Known rows, with every step that occurs
w/k: [-0.78 -0.14  2.08  1.57 -0.34  1.08 -0.94 -0.31  0.25  3.32 -0.18 -4.82
 -0.13 -0.77 -1.17  0.22 -1.26  0.38 -0.95  2.28  1.66  0.21  1.57]
a/q/w/l: [-0.17 -2.39  2.43  5.90 -4.21  2.12 -0.47 -1.23  1.53  3.99  1.42  1.13
 -0.18 -1.90  0.57  0.45  0.86  1.78  0.31 -1.13  1.26  0.73  1.70]
q/w/l/j/a/k: [ 0.37 -4.31  4.96  6.38 -2.88  2.16  1.24 -0.70 -0.28  3.78  2.29  0.92
  0.50  0.37  0.81  5.54 -0.58  2.93  0.79  0.75  3.38 -1.52  0.13]
v/q/w/l/j/a/k: [ 1.06 -3.97  5.43  7.95 -3.19  2.23  1.13  0.76  4.93  2.60  2.51  0.68
  0.94 -0.43 -0.04  5.34 -0.03  2.79  0.52  0.19  3.41 -1.33  0.35]
q/w/l/j: [-0.61 -3.07  2.84  3.53 -3.56  2.58  0.84 -0.72 -0.26  3.90  2.12  1.13
  0.62 -1.20  1.63  1.65  1.31  2.60  0.31  1.00  4.59  0.74  0.42]
v/q: [ 0.09  0.06  0.48  2.66 -0.32  1.24 -0.34  2.02  5.99 -0.40  1.18 -0.72
  1.23 -1.69 -1.78  0.38 -1.28  0.81 -0.33  1.24  1.65  0.08  1.60]
j/w: [-0.66 -0.88  1.61  2.36  0.88  1.47  4.15  1.03  1.29  2.40  1.60 -1.30
  1.10 -0.14 -0.93  1.16 -0.98  0.57  0.39  0.82  1.41  0.50  1.75]
v/q/w/r: [-0.23 -0.97  2.60  4.08 -2.96  1.90 -0.44  1.54  4.57  1.63  0.29 -1.18
  0.92 -1.85 -0.97 -0.36 -0.33  0.76 -0.33  1.00  1.60  0.78 -1.29]
h/q/w/k: [-0.26 -1.81  4.40  2.02 -3.25  0.93 -0.48 -1.15  0.38  4.48 -1.98 -7.09
 -0.10 -1.87  2.57 -0.19 -1.29  3.05 -1.18  2.07  0.55  0.88  1.48]
j/a/q/w/r/k: [ 0.53 -2.72  3.90  7.85 -2.53  0.66 -0.35  0.70  0.07  2.77  3.98 -2.22
 -0.40 -1.43  0.08  1.41 -1.71  1.45  1.82  0.05  0.53 -1.86 -1.24]
d/v: [-0.79 -0.55  0.21 -0.68  0.01  0.61  0.28 -0.32  1.79  0.77  1.70 -0.94
  0.94 -1.91 -0.62  1.04 -1.47  2.28  2.20  2.58  2.35 -0.86  0.61]
q/w/k: [-1.17 -1.16  2.48  3.52 -3.07  1.39 -0.73 -0.64 -0.32  4.30  0.03 -5.66
 -0.69 -0.64  1.31  0.13 -0.67  0.64 -0.45  2.82  1.50  0.68  1.91]
s/a/k: [ 0.34 -0.24 -0.03 -0.72  0.43  0.65  0.41  2.17  0.48 -0.37  2.21  0.14
  0.39  1.96 -4.79  4.90 -1.31  0.92  1.77  1.61  0.46  1.02  2.21]
d/v/q/w: [-0.43 -1.41  0.90  2.84 -3.10  1.04  0.54  1.02  6.62  0.39  1.93 -1.94
  0.95 -2.92  1.35  0.61 -0.49  2.70  2.37  2.69  2.22 -0.04  1.37]
l/j: [-0.23 -1.02  0.34  1.60 -0.03  1.43  1.46  1.34  1.25  0.55  1.73  0.29
  1.41 -0.35 -0.94  1.64 -1.13  1.55  0.07  1.48  4.70  0.18  0.49]
q/w/r/j/a/k: [-0.20 -1.76  3.92  5.40 -2.38  1.34 -0.37  0.96 -0.15  3.97  3.22 -1.08
  0.69  0.39 -2.13  4.16 -2.84  1.35  2.77  1.49  2.08 -0.87 -1.95]
h/q: [ 0.17 -0.68  1.98 -0.68 -0.16  0.73 -0.19  0.08  1.41  1.09 -1.21 -1.97
  1.43 -1.94  0.18  0.34 -2.25  3.25 -0.62  1.04  0.79 -0.16  0.86]
l/j/a/k: [ 0.70 -2.10  2.47  4.31  0.67  0.92  1.77  1.33  1.26  0.48  1.94  0.18
  1.28  1.18 -1.60  5.77 -2.99  1.99  0.56  1.33  3.52 -2.22  0.15]
l/j/a: [ 0.62 -1.14  2.42  3.35  1.18  0.64  1.12  1.70  0.43  1.28  2.01  0.58
  1.30 -0.21 -0.25  1.89 -2.66  2.00 -0.22  2.49  4.91 -2.93  0.16]
h/w/r: [-0.67 -1.49  3.93  1.39 -0.29  0.83  0.55 -0.09  0.30  3.72 -1.16 -1.95
  0.32 -0.19 -1.46  0.20  0.56  2.86 -0.58 -0.12  1.22  1.04 -1.25]
r/q/w: [-1.05 -2.80  0.08 -0.93 -3.09  2.18  0.04  0.78  2.39  1.80  1.63 -1.09
  0.02 -2.04  2.28  1.08 -0.56  1.00  1.73  1.89  1.04 -0.13  2.06]
q/w: [-0.86 -0.89  0.56  2.92 -2.62  1.48  0.12  0.39  0.12  1.91  1.06 -1.19
  0.32 -0.52  1.62  0.53 -0.98  1.04  0.60  2.37  1.33  0.25  1.59]

Rows
[ 1.13 -4.09  6.24  7.49 -0.71  0.92  1.66 -0.24  2.29  5.26  1.41  1.21
  0.31 -0.79 -0.13  1.89  1.15  5.16 -0.76 -2.21  4.09 -1.74  0.76] : h/w/l/j/a/q
[-0.78 -1.17  3.38  1.59  0.76  1.74  3.64  0.63  0.33  3.37  0.71 -1.15
  1.31 -0.69 -2.56  0.75 -0.89  0.35 -0.07 -0.13  1.56  1.03 -1.46] : j/w/r
[-0.42 -0.88  1.90  4.34 -3.34  2.07 -0.70  2.65  5.21  2.64  3.41 -1.16
  1.31 -2.25 -2.24 -0.17 -0.81  1.15  1.94  1.17  3.26  1.47 -1.37] : v/q/w/r/j
[ 0.68 -1.61  4.00  7.00 -2.03  0.70 -0.28  0.72  0.77  3.44  0.52  0.08
  0.21 -1.24 -0.32  0.40 -2.16  1.41 -0.07 -0.10  1.34 -2.20 -1.36] : j/a/q/w/r
[ 0.28 -3.23  4.73  5.23 -2.32  1.89  0.58 -0.30 -1.35  4.56  2.49  1.40
  0.57 -0.82  2.45  2.03 -0.31  3.26  0.07  1.85  4.57 -2.08  0.00] : q/w/l/j/a
[-0.73 -1.76  1.38 -3.77 -0.43  2.12 -0.64  0.80  2.12  1.72  0.49 -0.08
  0.85 -2.50 -1.95  0.50 -1.16  0.90  0.79  0.31  1.41 -0.44 -1.34] : w/r/q
[-0.01 -2.69  4.46  1.22 -3.76  1.97 -0.72 -1.92 -0.02  4.43 -0.88 -1.04
  0.51 -2.62  2.76  0.20 -0.06  4.24 -0.15  0.37  0.71  0.67  0.80] : h/q/w/l
[ 0.30 -5.96  4.68  2.45 -3.41  2.87  1.15 -0.29  1.91  3.70  2.89  0.96
  0.40 -1.20  1.46  6.22 -0.11  3.16  2.07  0.04  2.85 -2.13  0.60] : r/q/w/l/j/a/k
[-0.22 -1.02  3.60  4.36 -1.68  1.11 -1.16  1.46 -0.96  4.78  3.38 -0.68
  0.72 -1.00 -0.64  0.47 -2.66  1.70  2.07  2.57  3.42 -1.69 -2.03] : q/w/r/j/a
[-0.70 -1.93  3.71  2.33 -0.10  2.30  3.15 -0.74  0.24  4.80  1.73  0.41
  0.80 -1.06 -1.08  1.19  0.73  1.23  0.33 -0.34  1.45  0.86  1.35] : j/w/l
[ 0.93 -0.56  1.88  5.64  0.57  0.15 -0.19  1.17  2.27  1.44  1.35  0.65
  0.51 -0.92 -1.16  0.95 -2.93  1.43 -0.23  0.15  1.38 -3.05  1.41] : j/a/q
[ 0.97 -2.92  4.26  7.63 -2.03  1.03  1.22  1.45  1.51  3.06  1.17  0.80
  0.84 -1.19 -0.28  1.34 -1.79  2.30 -0.19 -0.31  4.57 -1.88 -2.18] : l/j/a/q/w/r
[ 0.89 -2.89  2.56  8.37 -2.20  0.79  1.76  1.66  2.34  2.03  2.33  0.51
  0.63 -0.96  1.34  1.89 -1.78  2.45  0.39  0.63  4.38 -2.34  1.01] : l/j/a/q/w
[ 0.13 -3.53  2.43  6.71 -4.23  2.43  1.24 -0.50  2.40  3.62  2.12  1.76
  0.59 -1.80  0.46  1.60  1.28  2.49  0.28 -1.40  4.31  0.92  0.93] : a/q/w/l/j
[ 0.03 -0.74  1.82  4.10  0.35  0.80 -0.37  1.40  1.27  2.02  4.10 -0.61
  0.91  0.92 -3.01  4.66 -3.83  1.34  2.74  1.76  2.18 -1.87  0.74] : r/j/a/k
[-0.36 -2.03  1.88  3.13  0.79  1.87  5.73  1.82  1.98  2.10  2.41 -0.60
  1.53 -0.13 -1.06  2.38 -0.60  1.42  0.44  0.51  4.60  0.96  0.93] : l/j/w
[-0.95 -2.02  2.09  3.12 -3.06  1.54 -0.37 -0.09 -1.39  2.14  3.53 -3.14
 -0.27 -1.05  0.33  1.09 -0.45  1.00  2.16  1.55  0.84  1.05 -1.39] : q/w/r/k
[-0.68 -2.03  3.17  2.69  0.37  1.60  3.67  0.65 -0.29  2.77  4.15 -3.12
  0.55 -0.72 -2.22  1.87 -0.52  0.41  2.02  0.09  0.76  1.26 -1.17] : j/w/r/k
[-0.42 -4.10  3.15 -1.57  0.22  2.78  5.28  2.02  3.46  2.95  2.13 -0.16
  1.81 -2.05 -2.07  2.28 -0.16  1.41  1.32 -0.99  4.34  0.72 -1.69] : l/j/w/r/q
[-0.41 -2.70  2.37  3.10 -3.66  1.19  0.25  0.65  5.01  0.63  4.82 -3.76
  0.49 -3.37 -0.05  1.21  0.13  2.52  3.88  2.00  1.51  0.70 -1.56] : d/v/q/w/r/k
[-0.30 -2.24  3.60  2.37  0.70  2.03  5.30  1.48  1.10  2.95  1.42 -0.26
  1.86 -0.53 -2.62  1.85 -0.37  1.31 -0.09 -0.43  4.81  1.29 -2.22] : l/j/w/r
[-0.90 -1.81  3.10  2.75 -0.55  2.62  2.76  0.28  0.97  6.05  4.87  0.59
  1.13 -1.29 -2.42  1.48  0.24  1.54  2.36 -0.23  3.29  1.44  1.10] : r/j/w/l
[-0.48 -1.49  1.39  5.73 -3.63  1.65 -0.38  1.27  2.47  3.92  3.28 -0.22
  0.56 -2.12 -2.46  0.10 -1.16  1.20  2.24 -0.63  3.12  1.38 -1.08] : a/q/w/r/j
